Every row comes from one small tree of marks. The marks that hang from a mark follow it in brackets, in alphabetical order. Every link used is in the known rows. Which tree was each row made from?
Known rows
gemoti{falu{fomo}}: [-16 -14 -15 -22   0   3   1  -9  -6   4  -6   6  -5   7  -7 -23 -13  31
   4  -3  -4   0  36   9  -2  -2   1   4]
gemoti{falu{fomo{kige sedil{giga}}}}: [ 29  25   8   9 -55  -2   0   9 -21   7 -16  -5   1 -17  12  -2   0  24
  -5   0  -1   7  14  -5  17  18 -20   2]
gemoti{falu}: [-21 -29 -17 -26  12  -2   3  -9  13  -8  22  14  -5   8  -1 -15 -14  22
   3  -4   3  -8  19  12 -16 -31   2   5]
gemoti{falu{fomo{kige sedil} giga zifarop}}: [ 38  60   8 -10 -30  -1   1 -14 -18  11 -41 -24 -19 -12   6 -19  18  14
  -2   8  -8   1  13   5  24  27   2   9]
sedil{falu{giga{fomo{gemoti}}} zifarop}: [-38  -5  11  -2  25   7   1   4   0  -6  49  10  -5  44 -14  12  -1   3
   5   2 -10   0   2   3 -11  31  -4   1]
fomo{gemoti{falu{giga zifarop}}}: [ 25  18   6 -10  40   5   1 -24   1   0  -5 -10 -22  18 -18 -24  18  24
   1  -3  -7 -17   5  21  -3  -1  18   5]
kige{fomo}: [-40 -15 -14  -7  16   0   1   3  10  20 -31   1   4  -4  -8   4 -25   6
   9  -5   1   7  17  -2 -17 -26  11   3]
kige{fomo{gemoti{falu} sedil}}: [ -2 -10  -4 -11 -13   0   2 -13 -21   9 -38  10   3  -4 -14  10  -2  28
  -1  -4   1   1  22   7   3  14  10   1]
kige{falu{zifarop} fomo{gemoti sedil{giga}}}: [ 30  24   8  -3   2   3  -2   5 -10  30 -58 -15  10   0 -16  12  12 -12
  -4  -3   1   7  -2  -2  18  11  22   2]
giga{fomo{kige{falu}}}: [-41 -15 -12 -44 -20  -6   1  -3   7   3 -10   9  11  29  -4  17 -21   1
 -13   9 -20   0  41 -10  -6   9  -1  -2]
zifarop{falu{gemoti giga{fomo}} sedil{kige}}: [ 39   1  12   1   4  -8  -4  -7  -6 -27   3  -1  -2  21  13  13  27  11
  -5   4   7 -11   5  -3 -18  38  -8  -2]
fomo{gemoti kige}: [-23 -11  -7  -7  13   0   2 -14  13   0  -5  11  -9   3 -11  -8 -11   1
  -6  -1 -22 -10  -1   4  -4   7   2  -4]
fomo{kige sedil}: [-19  10  -8  -6 -24  -7   4  -3  16   1   4   7  -7 -22  15   4 -12 -15
  -1  -1  -1   5  -9  -3  -3 -17  -2   3]
zifarop{falu{fomo gemoti} sedil{giga kige}}: [ 61  -4   5  18   1  -1  -7   7 -10 -14  -8  -1   5  -1  14 -16  25   3
  -2  -2   7  -8 -11  -5   7  40 -16  -2]
zifarop{falu sedil}: [-20 -29 -24  -7   9  -6   6  -3   6 -26  42  11   5   0  24 -13   8  -7
   5  -6  14  -3  -5   6 -22 -19   7   3]
gemoti{falu{fomo zifarop}}: [  6   5 -15 -26  18   4   2 -14  -1   7 -23  -5 -12  11 -10 -34   1  18
   7   1  -7  -3  27  12   9 -12  16  10]
kige{falu{giga} fomo{gemoti sedil{zifarop}}}: [-39  20   8 -15   2   8   0  -2  -9  32 -43  -9  14   4 -14  15  13 -20
   1  -1   0   9   7   0  12  62  20   4]
zifarop{fomo{kige} sedil{gemoti giga}}: [-12 -19   7  61 -16  -3   7  12 -15 -20  24  -3  15 -27  12  27   1  -5
  -3   1   3   5 -24 -10  -4 -34 -13 -15]
gemoti{falu{giga{fomo{kige sedil}} zifarop}}: [ 27  50  17 -13 -34  -8   4 -10 -15  -4 -23 -17 -15  10   9  15  16  18
  -5   8  -4   0  22   1   4   6   3   8]
gemoti{falu{fomo zifarop{sedil{kige}}}}: [ 42   7  -6 -15  -3  -2   1 -14  -6  -8 -33  -2  -4  12  17 -31  19  -1
  -1   8  -1  -9   8   3  21  23  -2   8]
sedil{giga zifarop{fomo}}: [-38 -19   3  30  24   4   8  32   0  -1  17 -12  15  -2   4  14 -18 -12
   9  -8  14  16  -5  -2 -15 -30   0   2]
giga{fomo{gemoti kige{falu} sedil}}: [-20   2   2 -31 -37  -5   2 -12 -11   2 -24  12   6  17  -7  28  -4  -1
 -19   7 -19   2  28  -7   8  43   3  -6]
fomo{gemoti kige{falu} sedil}: [-14  -2  -9 -34 -24  -3   0 -16   4   4 -11  13   4  -2  -4   6  -4 -17
 -16   3 -16  -5   1   0  14  33   6  -4]
gemoti{falu{fomo giga zifarop{sedil}}}: [ 34  44   2   9   6   2   4 -16 -14   4 -27 -24 -14   1  12 -25  27  14
   7   2   5   1  13  11   3  20  13   6]

Write each row's tree
[-36   7  -4  -6  16   9  -2  10   8   9  41  -1  -6  15  -3 -21  -7 -12
  13   2  -4   5  -7   1   3  28  -7   8] => sedil{falu{fomo giga} zifarop}
[ 33  20   3   8   3  -2   3  -7   2   3 -19 -11   6   9   7  -4  28 -26
 -15   5 -15 -10 -17  -1  17  31  10  -2] => fomo{gemoti kige{falu{zifarop{sedil{giga}}}}}
[-87 -61 -19 -21  41   7   4  -5  18 -22  73  26   7   7 -10 -23  17 -17
  16  -5   1 -14 -13   8  -6 -41  12   8] => sedil{gemoti zifarop{falu}}
[ 16 -14  -7   0   7  -3   0  -2 -16 -19   1 -14   0  -6 -11   8  -4  19
  -9   2 -10  -7  10   2 -11  11  -1  -7] => zifarop{falu{gemoti giga} fomo{kige}}
[-19 -12   7  51  15   1   3   3  15 -11  47   8   1 -20  11   2  15  -9
  10  -8  16  -1 -35   0 -17 -50  -2  -6] => zifarop{sedil{gemoti giga}}
[ 21  -9  28  13   8   0  -5  13   1  -5 -10   7   2  32  -8  18  -9  18
  -7  -3  -4  -3   5  -8 -12   3 -19  -6] => sedil{giga{fomo{gemoti}} kige}
[ 33 -13  10  42 -10  -6   3  26  -6 -17   3  -7  18  -8  28  24 -15 -11
  -5  -1  20   9 -21 -11 -11 -16 -22  -8] => zifarop{fomo sedil{giga kige}}
[-38 -32  16  12  34   7  -3  15  30  -5  43  18   8   5  -2  -9   9 -27
  10  -1   6 -12 -37  -5   3 -35 -15   5] => sedil{gemoti giga kige zifarop}
[ -5   0  -8   7   8  -5   3  -4   3 -19  41  -5   0  -2  25 -10  16   0
   6  -6  17  -3 -11   7 -28  -8   4   2] => zifarop{falu{giga} sedil}
[  2 -57  -6  -4 -21  -2  -4   9  -4 -32  69  32  11  -8  -1  19 -28 -15
  -2   8   8  -2 -37  -8  12 -45 -26 -10] => zifarop{fomo{sedil{falu gemoti kige}}}
[ 34  11  -4   8  16   5  -4  18   6   8  28  -5  -9  13  -5 -24  -9  -4
   8   0  -2   4 -16   0  11 -24  -5   5] => sedil{falu{fomo zifarop} giga}
[ 40   3   2  22 -10  -2  -6  19  -1  12   5   6   1 -17  -7  21  -9   1
   4  -3  11   5 -22  -5   3  -2  -6  -1] => kige{fomo{sedil{falu{gemoti} giga}}}
[ 29  22   2  16  51   2   2  -5   1   3 -28 -30 -19  -8 -19   7   0   2
   4  -1   0   1  -4  12 -12 -20  25  -2] => falu{gemoti giga zifarop{fomo}}
[-47 -14  -4   8  -3   2   0  -5   3  12  -9  13   3 -29 -13  15  -5  -2
  13  -4   8   8  -8  -3  -1 -45  12  -1] => kige{fomo{sedil{gemoti}}}
[  8 -17  12 -26 -11  -4  -8  19   9   3  -2   6  18  38   3  18 -20   1
 -12   4   1  -2  20 -15  -7  -1 -20  -1] => sedil{giga{fomo} kige{falu}}
[ 13  10 -19 -39  39   6  -4 -19  12  22 -50  -9 -11   9 -27 -25   7 -11
  -1   4 -18  -6  21   8  18  21  32   4] => kige{falu{fomo gemoti zifarop}}
[ 10   3   7  37 -15  -3   5  29 -11  -4  11 -11   7 -27  12  30 -25   0
   3 -11  25  24 -12  -3 -15 -46  -5  -5] => zifarop{fomo{sedil{giga}}}
[ -1  49   9  14 -13   2  -2   1  -3  19 -17 -15 -16 -24   6  -3  -4   4
  10  -6  11  19   1   2  -6   5   4   2] => falu{fomo{sedil} giga}
[  8   0  -5 -16   1  -2  -2  -6  -6   6 -31 -18   4  -2 -18  18 -15   3
 -17   8 -16  -4  19  -1  -2  32   4 -11] => zifarop{fomo{kige{falu{gemoti giga}}}}
[ 10  23  10  21 -30  -6   2  15  11   4   9  -3  -2 -25  20  10  -7 -11
  -1  -4   7   8 -21  -7  -3 -23 -12   2] => fomo{kige sedil{giga}}
[-40  -1  -3  10  -6   6  -1  -9   0   6   8  14  -9 -28  -8  -7   0   0
  13  -5   4   9  -7   2   6 -29   7  -3] => falu{fomo{sedil{gemoti}}}
[ 72  -1   6  25  -6  -1 -10  12   2  -9  15   9  -1   4  11  -9   5  -7
  -3   6   2  -7 -30  -8  14  43 -28  -5] => zifarop{sedil{falu{fomo gemoti} giga kige}}
[-18  10  -7 -34  -8  -3  -3  -7  17  12  -1  -7   1   7   0  -6 -12  -7
 -11   6 -13  -8  11  -3  -5  16  -2  -1] => fomo{kige{falu{giga}}}
[-10  12  14  36 -11   7  -3   9  -4  10  14   4  -4 -32  -6  -1   5   3
  12  -8  11  13 -18  -2   6 -36  -4  -4] => falu{fomo{sedil{gemoti giga}}}
[-17 -29  -9 -21 -10   3  -6 -15   4  -2  -5  18  15   4   2 -15   7 -20
  -5   9  -6 -10  -2  -8  21  22  -7  -7] => zifarop{sedil{gemoti kige{falu{fomo}}}}
